Each row comes from the steps of one path. Every step used is in the known rows, and no mark comes twice. Write the path behind each row, first mark first.
Known rows:
nidiz-molopet-bunapu: [ 12  21  -3   4   3  -1  25  -5  -3  18   3  19  38  -1  -1  -9  -4   3
   2   4  18  12  19   0   1   3  16  -3  -2 -10   2  10   4 -18 -13   3
  -3  -3  12  -7   7   2  -2  -5  20  16  -6  -3  11  11  30  11 -11  14
   8  14   9 -12   2  -3  -4]
tosim-vili: [ -6  -7   5  -8 -18   5  -5   6  -8   0   2  15   4   1   3  -4  -5 -10
  -5 -14  -2  -2   0   8  -3  36 -14   4  -1  -5  -7 -11   5  -8   3  -3
   8   1   1  -1  -7  16   4  -2  -3 -12   9 -11  13  -3  -3 -11  -7   2
   0   0 -10   8  -3   9  -3]
roleka-zometu-limubu-gupo-vovem: [ -9  -4 -12  -6 -21   4 -46 -31 -45  15   4   6   4   1   9  12   2 -19
  29 -16  11   5   5   3 -14 -23 -13  13  -1   3   6  13  -5 -29  14 -19
  -9   6   3   2 -26   0  -2  -4   3  -7 -11 -28 -15  -1   5   2   5   8
  12   3   2  17  -3  25 -17]
roleka-zometu-limubu-gupo-vovem-mesi-bunapu-molopet: [-21   0 -14  -8  -4  11 -39 -42 -53  24   1  -2  62   0   4   1   8 -20
  39  17  -2  30  21  24 -27 -20  -8   5  -9  -9   7  -1   0 -57 -11 -11
   1  -4   5   0   0   9 -25 -12   7 -13   4 -13   6  23  11  -7 -10   2
  38  17  17  19 -12  22  -8]
limubu-gupo-vovem-molopet: [ -5   2  -4  -2 -21   7 -18 -24 -29  19  -1  22  39   9  -7  18  -1   1
  14 -12   0  28  -2  -7 -11 -26 -22  -6   2   2  -1  16   8 -43   2 -24
   4  -7 -12  -6  -9   2  14   5  14  -9  -4  -9  11   3  12   6  -2   6
   0  -4   2  -1  -2  12 -18]
limubu-gupo: [  2  -2   3  -5 -26   1   1  11 -10   8  -6   3  -2   4   0  14  -4  -3
   5   3   2   4   1 -10  -6  -7   1  -4   0   1  -3  -4  18 -13  -7  -6
  -6   2  -5   5  -5   1  -1  -4   5   9   3 -11   5  -5  -3  12  10   3
   2   1  -4  -6   2   3 -10]
roleka-zometu-limubu-gupo: [-11  -2 -11 -10 -28  -3 -20  -2 -34   3  -4   2 -20   0  13   8 -11 -17
  14  -4  18  -1   9   0 -12   3  -2  10  -6  -3   6   2  -3 -27  -1  -5
 -11   1   3   0 -17  -3   2  -9   4  -9   0 -22 -20   2  -4  11  18   6
  13   3   9  12  -3  20  -7]
tosim-roleka: [  0  -3   7 -11   6  -2  -6   8   4  11   3  -5  -1  -4  10  -3  -5  -7
  -7   0  -8   4   5   5   3  14 -14   8   0 -11  -1  -5   2  -6   6   2
   4  -6  -1  -5   3  -7   3  -3  32  21  -2 -17   0   3   9  -5 -10  -5
  24   1   7   4  -2   3   2]
zometu-limubu-gupo-vovem-molopet: [ -4   0 -18  -9 -26   2 -34 -27 -31  18  10   7  29  10 -10  12   0  13
  25 -18   2  27   5  -4 -21 -19 -20   4  -2   4  -2  18   5 -40   5 -21
  -3  -9 -12  -8 -15   6   7   7   1 -14  -3 -14 -12   5  10 -14  -5  17
  18   0   4   1   6  33 -17]
bunapu-molopet-vovem: [ -3   2  -2  12   7  10 -27 -40  -5   2  33  23  36   3  -2  -8   7  -3
   0   0   3  13   0   0  -8  -3   6   2  -4 -13  -4  28   0  -3   1   7
   0   7  14  -9   7   9  -3   9   4   5  -1  -1   2  -6   8  10 -10  17
  15   7   6 -10  -3   0   8]
molopet-nidiz: [  3  10  13   8   7  -1   2  -4  -2   1  15 -12 -11  -4   1   1  -2   4
   5   1  13   0  11   7  -1   2   1   0   4   4  -9   6  -5  -2   9  -4
  -1  -4   0  23 -13   4  -5   4   3  16   1  -5  -4   3   6  -2  39  -6
  -4   9  -6   5  -2   3   4]
vovem-mesi-bunapu-molopet-nidiz: [ -5  18   8  10  24   6   6 -15 -11  10  15 -17  47  -4  -6 -10   2   1
  14  42   3  29  22  27  -9   3   9  -7  -5  -9   2 -11   2 -33 -12  -2
   3  -9   3  21  19  11 -26  -5   2  15  13   7  20  22  11  -8  26 -15
  17  23   8   9  -9  -6  10]
roleka-zometu-limubu: [ -9  -1 -13  -7  -4  -7 -29  -9 -21  -6   0  -7 -11  -3  11  -7  -1 -16
  12  -7  15  -5   6   9 -11  13  -3  19  -2  -6   5   2 -18 -15   3   3
  -8   6   5   2 -13  -4   1  -7  -3 -14  -1 -11 -22   4   7  -9   0   6
  15   0  10  16  -1  20   3]
vili-tosim-roleka-zometu-limubu-gupo: [-15 -21  -6 -17 -15  -4 -23  18 -33  12  -6  -7  -9  13  16  11 -21 -11
  15  -8  14  -1  17  -1  -5  10 -26  10   3  -2  -1  12   5 -39  -1  -7
 -15 -19   1  -2 -16 -17   6 -17  21  25  -5 -39 -30 -18   5   4   0   0
  47  -1  11  28   2  25  -9]
mesi-bunapu: [ -8   1  -2  -5  13   4   8  -1  -9  17  -1   2  12  -5  -2  -5   4   0
  16  -1  -7  -4  17  18  -6   4   7 -15  -2  -1   1 -10  -1  -3 -13   5
  11   2  -8   2   4  -2  -9  -9  -7   4   0   2  14   0  -1  -9   2  -8
  -1  10   5  -4  -3 -13   5]
bunapu-mesi-vovem-gupo-limubu-zometu: [  2  16  -7  -8 -33 -10 -38 -23   4   1  28 -27  30  -2  28  -5  -8 -20
  11  28  -6   5  -1  32 -11 -20   7  -3  -3 -33   2  11  16 -45  -6 -28
  -7   4   7   8  -4   2 -13   2   9   0 -14   3  -3  14   4  27 -18   3
  11   5 -33  17 -11   9 -10]
vili-tosim-roleka-zometu-limubu-gupo-vovem-molopet: [-12 -15 -11 -15  -9   3 -44 -24 -48  22  -2   8  35  18   3  11 -22  -7
  25 -22  11  29  18   6  -9  -4 -45   6   1  -3  -1  33  -6 -65   8 -17
 -11 -24  -6  -9 -17  -8  18 -11  23  12 -15 -37 -20 -15  20  -9  -4   5
  49   1  13  25   3  38 -21]
molopet-bunapu-mesi-vovem-gupo: [  3  29  -9   2 -28  -8  -8 -18   1  22  36 -24  39  -9  14  -3  -4  11
   6  44  -3   8  19  29 -17   0  14  -8  -2 -20  -4  16   4 -24 -17 -19
  -5 -12   0   2  -1  17 -22  -3  -2  29  -6  10  16  29   8  30 -15  -8
  19  17  -5   5 -20 -17  -9]
nidiz-molopet-vovem-gupo-limubu-zometu: [  4   9 -13   5 -42  -6 -28 -26  -6  10  22   2  30   7  13   3  -4 -24
   8 -12  14   7   0 -14  -5 -20   8   5  -8 -26   3  34  32 -49   3 -17
  -1  10  12  -8 -11 -12  -1  -6  24  10 -19 -15 -14   1  17  43 -27  30
   5   6 -10  18   7  26 -10]
nidiz-molopet: [  2   5   0   3   2  -4  18  -8   0  -1 -12  20  14  -4   0   0 -10  -2
  -1  -1  11   9   2  -4  -3   3   5   2  -1  -3   0  -3   1 -11  -3  -3
  -2   0   8  -4   3   5   0   0  25  -8   7  -1  -5   5  18   7  -8  14
  -4   3   4  -3   7   1  -3]
roleka-zometu-limubu-gupo-vovem-molopet-nidiz: [ -7  11  -1  -3 -17   1 -44 -40 -51  20  19   6  20   8   2  11 -17 -10
  31 -14  26  30  18  12 -24 -15 -24  10  -2   6   0  19 -16 -53  15 -28
 -12  -9  -9  18 -31   9   8   3   6  -2  -9 -22 -16   1  21  -9  40   4
  10  12   6   9   1  32 -15]
vili-tosim: [  0 -14  -1   3  16   2   5   8  -4  -4  -5  -1   6  17  -8   0 -10  14
   5   1   9   0   4   2  13  -6 -16  -7   6   8  -8  16   3 -10  -4   1
  -9 -22   2   0   3   3   5  -4 -17  14  -6   1   1 -21  -3  -3   3  -3
   5  -5  -1   8   5   5  -1]
limubu-zometu: [  5  -6   1  -5   2   1   5 -10  -1   0  -7   0   2   2  10  -2   8 -20
   3 -15  11  -4  -1  -1   5  -2   3  10   0  -2   1  -2  16 -31  -8  -1
   0  -2   5  -3  10 -12  -3  -2   3  -4  -2   0  -9  -5   3   6  -5   5
   8   1 -15   6  -1  -1  -4]
tosim-roleka-zometu-limubu: [-11  -5  -7 -16   4  -6 -36  -6 -20   8   8 -12 -14  -5  18  -6 -13 -21
  11 -12   7   5   9  11  -8  27 -18  22   1 -12   7  -3 -13 -17  10   8
  -8  -5   4  -5 -13 -15  -1  -9  28   7  -7 -30 -27   5  16 -17  -3   1
  44   4  13  20  -2  22   2]
gupo-vovem-molopet-nidiz: [  6  17   8  10   8   0 -19 -37 -16  14  24   5  42   3 -10   2  -4   6
  12  -9   9  27   8   6  -6 -17 -16   1   2   8   0  24 -13 -32  13 -18
  -3 -13  -9  20 -10  14   7   6   1   4 -11  -2   2   5  24 -18  34  -4
  -3  10  -3   0  -3   7  -9]
gupo-limubu: [  2   7  -1   4  -8  -2 -27   6  -8  -1   9  -2   3   4   1  -3   1  -3
   5  -2 -11   0   3   7  10 -19  -2  -4  -1 -10   3   5  -1  -6   7  -7
   3  11   4   1  -7  -1   1   1   5  -5  -9  -5   0  -5   0  -4   0   3
  -1   6  -7   1   0  21   1]
mesi-vovem: [ -6  -1  -1  -6   6   1 -14 -26  10   0  16  -2   4 -12   3  -3   2   2
   7  -6   2  -1  -2  24  -7   0   2   4   3  -5  -4  21  -3   1  -8  -1
  -6  -3  -3   4   2   9  -7   3   5  -7   2   3   6   1   4   0  -1   6
  -3   0 -17   0 -16  -9  -4]
bunapu-mesi-vovem: [ -4   7   0  -6   7  -5  -9 -27  13  -4  23  -6  26 -10   7  -8   3   3
   4  42 -10   9   1  32 -17  -1   3  -4   6 -18  -5   5  -2  -6  -5  -6
  -5  -3   3   8   0   9 -24  -1  -1  -3  -7   6   9  14   4  -1 -13   1
   3   7 -10 -14  -9 -13  -4]

Which path is each row?
[ -4   0  -2  14   9   5 -26 -32  -3   1  25  -5  51   6  -7  -7  11  -5
  -4  37  -6  22  -7   2  -6   1   5   4  -5 -16  -4  26  12 -29  -9  13
  -5  -4  10 -10   9   2 -23   1   4  -3  -2   4   9  19   6   9 -23   7
  24  16  12  -5 -11   8   1]
bunapu-molopet-vovem-mesi
[ -8  12   9   3  -2  13 -10 -27 -38  32  20  -6  64   4  -7   4  12   0
  31  29  -5  37  23  20 -19 -24  -4 -10  -6  -4   3  -1  13 -49  -5 -20
   6 -10  -2  24   1  11 -25  -2  10  27   2  -7  28  16   9   4  26 -12
  15  25   9  12  -8   2  -4]
limubu-gupo-vovem-mesi-bunapu-molopet-nidiz
[ -6  -1  -6  -3  16   5  10  -6  -9  14 -10 -29  25  -4  -3  -3  15   4
   8  33 -15   9  11  29  -4   1   3 -10   0 -10   4  -3   9 -20 -25  -1
   9  -4 -11  -1  14   1 -26 -13  -6  -6   4   2  17  16  -5 -12 -11 -22
   8  15   9   3  -7  -4   2]
vovem-mesi-bunapu
[ -9  17  -4   0  -7   7 -28 -32 -39  26  25 -16  49   5  -3   6   8   7
  44  26  -4  33  25  22 -23 -21  -1  -4  -9  -8  -3   3  14 -55  -5 -22
   0 -10   0  20  -5  16 -28  -3   3  22   9 -10   5  21  14  -9  23  -3
  31  22  12  15  -1  24  -4]
zometu-limubu-gupo-vovem-mesi-bunapu-molopet-nidiz
[ 13  22  -6   9   8   5 -11 -35 -20  29  13  11  65   3  -6  -3   6   6
  12 -10  -9  32  19   4  -5 -19  -9  -5  -2  -2   9  34  -9 -36  -7 -10
   1  -1 -10 -14   2   8   8   1  -7  10 -15   5  20   3  20  -4 -19   0
  13  18   5  -6  -7   4  -9]
gupo-vovem-molopet-bunapu
[  4   3 -10   1 -39  -4 -51 -20 -10  10  29 -21  14   8  20   1   0 -20
  11 -10   5  -2   0  -8  -5 -19  -4   1  -4 -21   6  30  28 -41  -1 -18
   5  17   1  -3 -15 -22  -3   0  -2  17 -21 -16 -15  -5  -2  34  -8   8
   4  10 -12  23   5  21 -11]
molopet-vovem-gupo-limubu-zometu
[  5  24   6   1  21  -8  -9 -43   2   6  39  -8  44  -8   1 -11  -4   7
   9  40   4  31   8  41 -19   5  -3  -2   5 -20  -9   7 -13 -32   1 -16
 -11 -19  -9  22  -3  23 -17   7   5   0 -11   4   3  21  20 -15  19  -5
   6  19  -9 -19 -13  -5  -7]
bunapu-mesi-vovem-molopet-nidiz
[  3  17  -8  -2 -45  -5 -29  12 -10   5  11 -20   9   3   7   7 -12  -3
   6   1  -8  -1   1   0  -8 -18   1  -5  -7  -8   8   3   4 -14   9 -20
  -2   9   1   3  -9   4  12  -2   3  13  -5  -5  -5   4  -3  22  -3   1
  -8  -4   0  24   4  17   3]
vovem-gupo-limubu
[  2   1  -2   6   5   6 -17 -37 -18  11   5  13  45   3 -12   0   2   1
  11 -13  -2  25   0   3  -9 -15 -16  -5  -3  -1   3  22 -11 -23   6 -12
   4  -9  -8  -6  -2   9  10   7   4 -17  -6  -1   6   1   9 -14  -9   6
   6  -2  -2  -5  -5  10 -10]
gupo-vovem-molopet
[ -2  14  12  13  29  11 -13 -38 -25  19  24 -12  65  -4 -11 -10  15  -4
  24  27  -9  31  21  33 -12 -19  -6  -6  -5  -7   3   4  -5 -38  -3 -12
   2  -9   3  21   9  16 -28  -2   0  20   0   6  23  19  15 -18  13 -12
  12  24   5   8  -8  -5   2]
gupo-vovem-mesi-bunapu-molopet-nidiz
[ -4   4  -6  12   6   6  -2 -33   6   7  15  19  22  -7   0  -3   6  -2
  -1  -1  13   8  -5  -5  -7  -1   0   5  -3 -14   1  33   6  -7  -2   5
  -3   8   7  -7  -9   1  -9   0  18   5 -13 -14   2   8  20  12 -23  27
  -6  15  10  -9   2   3  -8]
nidiz-molopet-vovem
[ -7 -18   7  -8  14   1  -8  11 -15   5 -13  -6   3   7  16   3 -14 -20
  -1  -9  10   3  16  12   9  14 -29   3   2  -6   3  12 -13 -22   5   3
  -9 -19   5  -4   2  -8   8 -12  19  24 -14 -26  -2 -20  12  -3   4  -8
  34  -2   4  24  -4   3  -1]
vili-tosim-roleka-zometu
[  5  12   8   4   9  -6   2 -20  -4  10  10  -4  20   6  -8  -1 -14   7
   1   1  17  22  11   4  -7   8 -15  -5  -4   3  -5   2 -12 -32   7  -5
  -3 -13 -10  18  -3   9  10   8   3   0  -4   1   1   4  13 -12  35  -7
  -1   9  -1  -4   1   8  -1]
vovem-molopet-nidiz
[ -8  -1  -6   4  13  12 -15 -33 -21  22  -5 -26  44  -1  -8  -3  23  -1
  23  18 -23  15  10  21  -7 -25  -5 -13  -1  -5   8  14   5 -26 -15 -11
  13  -2 -11   5   4  -4 -25  -7 -10   4  -5   0  24  17   3 -17 -22 -19
   0  15   5   6  -8   2  -6]
gupo-vovem-mesi-bunapu
[  1 -18   4  -6  14   1  -1  21  -1   8  -4  -6   0  10   1   2 -11   4
  -2  -4  -1   1   9   2   8   6 -30  -3   5  -2  -7  10   4 -12   5  -3
 -10 -24   0  -6   6 -10   8  -7  21  35  -8 -19  -6 -23   4  -3 -13  -4
  28  -6   8  16   1   4  -5]
vili-tosim-roleka
[ -4  -1 -17 -11 -27  -2 -12   6 -18   6   5   0 -18   7   4  12  -5   6
  18  -1   2   0   5  -2  -6   0   0   1   3  -3  -2  -1  14 -13  -2  -2
  -9  -4  -2  -1 -15  -4  -5   1   6   4   7 -16 -23   4  -3   7   0  10
  15   3   2   7  10  25  -8]
zometu-limubu-gupo
[  8  22  -3   2  14  -2  -3 -27   4  12  34  -9  40 -10  13 -16  15   7
   5  44 -11  17  19  29  -8  -1  16  -8   2 -19  -5  13  -7 -11 -14  -9
  -3  -5   6   3   7   7 -27  -5  -3  19 -12  11  23  19  10   3 -13  -4
  10  24  -5 -16 -21 -18  -6]
molopet-bunapu-mesi-vovem
[ -3  20 -16  -7 -16   3 -40 -40 -55  36  14  16  51   7   2   3  -3  -9
  25 -16   9  33  25   2 -20 -16 -10   6  -7   2  10  31 -10 -60   1 -18
  -4  -1  -3 -14 -13   2  10 -11  -2  -2 -11 -17   3  11  19   0  -3  11
  29  15  16   3  -8  28 -15]
roleka-zometu-limubu-gupo-vovem-molopet-bunapu
[-12   7  -2   5  17  13 -14 -37 -21  14   0  -4  69  -4  -6  -6  18  -6
  23  25 -23  32  14  20 -12 -22  -2  -7  -8  -5   3   2  -3 -33 -10  -5
   9  -3   7  -1  21  13 -21  -3  -6  -4   9  11  25  15   9 -13 -19  -4
  24   7  10   2  -7  -4   4]
gupo-vovem-mesi-bunapu-molopet
[ -9   0 -12  11  27  15 -17 -42  -6  17  27  22  43  -6  -2 -15  11  -1
  18  -5  -7  15  18  16  -9   1   6 -12  -8  -9   3  18   2  -6  -5  12
   3   9   5  -6  14   2 -14   0  -7   7  -1  -3  12   1   3  -4 -15  13
  16  16  10 -12  -6 -11   6]
mesi-bunapu-molopet-vovem
[ -5   7  -5   7  20   7   7 -13  -9  13   0  22  42  -5  -4  -9   1  -3
  15  -2  -4  10  19  13  -5   3   8 -12  -8  -1   0 -12  -4 -12  -5   7
   5   2   7  -4  22  12  -4  -2   4   1   9  10  15   3   5 -10  -3   6
  18   7  11  -6  -1 -10  10]
mesi-bunapu-molopet
[-13 -17  -5 -16 -16   2 -44 -14 -47  22   0  -4  11  14  13  14 -10  -9
  27 -17  13   8  15   1  -8 -15 -41   8   1   5  -2  29  -1 -41   8 -20
 -16 -17   3  -1 -21 -13   2 -10  24  32 -17 -42 -15 -21  12   1  -6   4
  43  -7   7  34   6  30 -20]
vili-tosim-roleka-zometu-limubu-gupo-vovem
[-12   2  -3  -5 -12  11 -10 -21 -35  26  -7 -21  43   5  -3  14  18   1
  26  25 -23  17  12  13 -11 -27  -4 -14  -1  -4   2   6  16 -36 -15 -18
  11   1 -13   5   0  -4 -27 -12  -8   9  -7 -11  31  16   1   2 -13 -17
   0  16  10   9  -7   3 -15]
limubu-gupo-vovem-mesi-bunapu
[  0  10 -12   5 -37   1 -55 -15  -6  12  39 -18  10   4   3   5  -3   0
   8  -2 -12   0   1  -4  -5 -26  -5  -6 -10 -17   0  34  12 -10   8 -12
   5  13   0  -2 -16  -6   7  -4  -8  23 -14 -10  -2   3   2  30  -7   5
  -8   7  -1  14   3  23  -1]
molopet-vovem-gupo-limubu
[ -8  -2 -14 -10 -29   4 -34 -18 -32  14  10   3   5   6  -3  15   6   5
  29 -12   0   7  -1  -8 -15 -26  -9   6  -2  13  -6   8  12 -19   0 -21
  -7   2  -5   3 -25  -4  -7   3  -1   2   0 -16 -17   1   1  -3  -5  13
  10   4   3  11  12  28 -15]
zometu-limubu-gupo-vovem
[  1  13 -15  13 -36  -3 -33 -19  -2  10  27   6  27   0   2   5 -10  -1
   5  -6   7   8   0  -6 -13 -20   2  -1  -8 -22   4  31  10 -23   8 -13
  -2  20   8  -9 -19  -4   0  -5  27  12 -17 -14  -6   9  15  36 -24  24
  -7   8   5  13   9  23  -8]
nidiz-molopet-vovem-gupo-limubu
[-10  10 -12  12 -13   9 -23 -27 -13  29  26   4  44  -2   2  -1   1   2
  17  -6   2  10  19   2 -22   0  10 -13 -13 -11  -4  22  11 -19 -12   2
   2   3  -1  -7   8   9  -9  -3  -6  28  -2   1   7   5   6  24  -7  13
  13  14  14   3  -3 -15  10]
mesi-bunapu-molopet-vovem-gupo
[  4  12   8  -3 -17   4 -16 -27 -30  23  17   8  35   8 -11  16  -7   5
  19  -6  16  30   6  -1 -14 -26 -21  -3  -1   3  -3  18   4 -45  12 -28
   1  -8 -16  17 -18   9   6   9  11  13  -8 -12   8   2  14   5  39  -1
  -1  10  -2   2  -3  13 -20]
limubu-gupo-vovem-molopet-nidiz
[ -2  12   8   7  27   5   6 -12 -12  18  15  10  28 -10  -2 -13  -3  -1
  18   8   6  16  28  22  -9   6   4 -11  -8  -3  -2 -17  -8 -16   0  -2
  -2  -2   8  22   9  16  -5   2   0  20   5   6   9   3   9 -12  33  -1
  13  18   3  -2  -5 -12  14]
mesi-bunapu-molopet-nidiz
[ -4   1   2   2   1   2 -27 -26 -13   5   4 -27  37   3  -9   6  12  -2
   8  25 -18  17  -8  11   0 -22 -11   3   2  -2   5  17   1 -22   3 -14
   6  -1  -1  -1   0   1 -16  -2   1  -3  -3  -2  10  16   7  -9 -15 -11
   0   1   0  13  -8  10 -11]
gupo-vovem-mesi
[ -7  -3   1  -3 -24   6 -16 -16 -22  12   3  11  19   7  -8  17   6  -2
  14 -15 -11   7  -2 -11  -4 -33  -7  -3  -3   7   1  13  15 -14   4 -20
   7   4  -4   1 -13  -2  -5   3   4   7  -8 -10  11  -3   4  13  -6   4
  -6   1   1   0  -3   7 -18]
limubu-gupo-vovem
